In the rows, zero is written as 128.
Known rows, with every way that one mark hangs from another
q_339{q_162 q_217{q_94 q_457{q_416}}}: [137 115  81  48 186  90 149 129 138  95 186 112 108 121 125 152 176 119
  56 107 127]
q_923{q_416{q_457}}: [135  99 112 101 139  83 106 135  88  86 129 126 106 111 158 147 122 182
 140 154 130]
q_923{q_416}: [148 110  96  94 126  88 119 159 105  97 129 104 125 128 150 147 128 167
 136 151 140]
q_94{q_217{q_339{q_162} q_457} q_676}: [125 133 110 147 132  67 128 188 127 101 185  79  84 126 139 105 143 126
 110  98 140]
q_339{q_162 q_217}: [125 136  62  86 152 102 133 151 108  92 147 113 129 118 157 157 160 153
 107 105 119]
q_94{q_217{q_339{q_162} q_457{q_416}}}: [134 135 103 126 151  87 164 173 136  94 199 113 107 137 140 119 156 137
  91 138 134]
q_339{q_162 q_217{q_94 q_457}}: [124 118  74  62 168  98 131 140 137 108 157  95 105 116 123 154 170 128
  68  79 131]
q_339{q_162 q_217{q_94{q_676}}}: [126 111  80  70 171  75 121 153 111  92 159  81 102 103 141 151 154 105
  98  79 126]
q_676{q_94{q_217} q_923}: [102 143  75 113 129 103  77 196 134  89 173 119 101 123 176 139 116 127
  95 135 135]
q_162{q_339{q_217{q_94 q_457{q_416}}}}: [144 108  93  57 169  95 122 112 142  95 182 116  92  98 118 170 172 119
  36 136 134]
q_94{q_217{q_339}}: [120 124 102 125 129 104 130 189 125  98 148 101 123 122 141 139 133 158
 128 148 136]
q_217{q_94{q_676} q_457}: [122  95 110  85 155  63  87 140 133 108 156  88  86 111 108 131 147 127
  89 102 153]
q_676{q_94{q_217{q_339}}}: [104 132  83 124 152  90 113 200 122 103 158 107 108 120 147 130 133 140
 113 139 144]
q_416{q_457}: [107 105  96 110 151  90  94 127  97  83 132 142 109 105 145 147 137 187
 126 146 129]
q_676{q_94 q_923}: [ 98 136  60 101 145  90  77 170 126  86 153 128 111 124 169 140 135 140
  95 132 149]
q_162{q_339{q_217{q_457}}}: [129 135  84  91 129 105  95 123 123 104 158 112  99 104 132 163 165 153
  63 122 133]
q_94{q_217{q_457} q_676}: [128 129 121 122 115  72  82 162 125 108 181  92  85 123 128 116 128 135
 107 116 132]
q_217{q_94 q_339{q_162}}: [118  93  73 102 178  87 158 178 135  97 133  89 123 115 131 153 162 137
 108 112 151]
q_923{q_676}: [125 112  74  90 143  85 121 149 131 134 128 106 124 114 154 135 130 152
 107 147 156]
q_923{q_416 q_676{q_94}}: [139 112  69  81 151  62 115 169 119 141 136  97 101 119 174 127 114 131
 107 148 162]
q_339{q_162 q_217{q_457{q_416}}}: [138 141  77  73 163  88 144 126 117  94 190 127 116 132 143 140 174 139
  73 115 123]
q_94{q_217{q_457{q_416}} q_676{q_923}}: [133 138 124 109 117  75  88 160 139  76 222 112  84 131 159 113 124 110
  81 138 131]
q_94{q_676}: [124 115  98 109 138  64  91 151 102  93 145 102 111 115 141 132 136 153
 128 127 142]
q_923{q_416 q_676}: [154 104  88  82 132  78 129 158 122 134 127  92 117 121 168 135 112 148
 122 154 154]
q_94{q_217 q_676{q_923}}: [121 133 110 120 104  88  76 186 126  78 182  97  97 118 172 131 108 119
 117 126 129]

Rows
[128 107  88  67 147 108 101 124 140 106 153  97  91  94 114 174 167 132
  47 111 137] -> q_162{q_339{q_217{q_94 q_457}}}
[132 103 102  75 148  78  84 124 129 102 170  84  71  87 115 159 159 108
  54  99 137] -> q_162{q_339{q_217{q_94{q_676} q_457}}}
[104 145  78 137 156  81 126 198 134 112 181 102  89 131 141 119 148 132
  90 104 143] -> q_676{q_94{q_217{q_339{q_162} q_457}}}
[112 152  93  99 142  90  88 172 145  89 217 136  87 136 162 123 131 115
  59 145 138] -> q_676{q_94{q_217{q_457{q_416}}} q_923}
[133 107 122 107 120  67  76 147  91  63 160 115  83 111 184 134 104 142
 136 141 130] -> q_94{q_676{q_923{q_416{q_457}}}}
[133  79 125  80 144  70  79 151 113  64 156 100  74 100 167 143 106 122
 119 128 136] -> q_217{q_94{q_676{q_923{q_416{q_457}}}}}
[124 129  86 136 138 100 155 200 122  95 158  93 120 127 156 137 141 147
 126 126 132] -> q_94{q_217{q_339{q_162}}}
[129 101  90  92 193  75 167 152 148  91 175 103 107 127 119 136 178 127
  73 125 151] -> q_217{q_94 q_339{q_162} q_457{q_416}}
[146 122 129 118 101  84 108 210 121  73 178  76  94 132 181 122  97 110
 135 140 137] -> q_94{q_217{q_339} q_676{q_923{q_416}}}
[132  96 100  66 175  78 125 127 143  99 168 120 109 121 109 143 160 140
  72 143 149] -> q_217{q_94 q_457{q_416}}
[121 118  78  66 154  88 105 164 131  73 174  83  98 110 168 154 144  90
  83  78 125] -> q_339{q_162 q_217{q_94{q_676{q_923}}}}
[117 131 115 128 115  90  97 200 130  73 177  87  97 123 170 122 114 116
 117 132 137] -> q_94{q_217{q_339} q_676{q_923}}
[120 111  94  54 147  93  82 156 130  74 165  90  97 109 154 154 135  97
  85 102 132] -> q_339{q_217{q_94{q_676{q_923}}}}
[124 144  73  85 147  99 123 138 120 105 161 111 111 128 138 142 168 151
  84  92 125] -> q_339{q_162 q_217{q_457}}
[144 117 110  99 107  69  87 171 109  74 162  91 101 126 179 132 111 127
 128 134 144] -> q_94{q_676{q_923{q_416}}}
[143  92 102  89 141  75 120 135 106 120 128 116 102 106 172 134 104 163
 130 160 144] -> q_923{q_416{q_457} q_676}
[125 128  77  91 134  84  87 180 117  86 153 115 104 129 182 142 119 135
 109 142 146] -> q_676{q_94 q_923{q_416}}
[117 103  84 101 176  86 149 166 149 106 143  89 105 122 115 139 171 139
  85  99 157] -> q_217{q_94 q_339{q_162} q_457}
[120 118 103  52 143  92  73 142 141  88 175  90  80 115 137 141 143 100
  65  88 136] -> q_339{q_217{q_94{q_676{q_923}} q_457}}
[120 101 100 110 172  57 132 164 139 102 162  73  85 118 118 124 165 115
  91  84 158] -> q_217{q_94{q_676} q_339{q_162} q_457}
[128 128 117 113 144  93 139 165 136  95 192 119 105 135 129 121 147 145
  92 160 139] -> q_94{q_217{q_339 q_457{q_416}}}
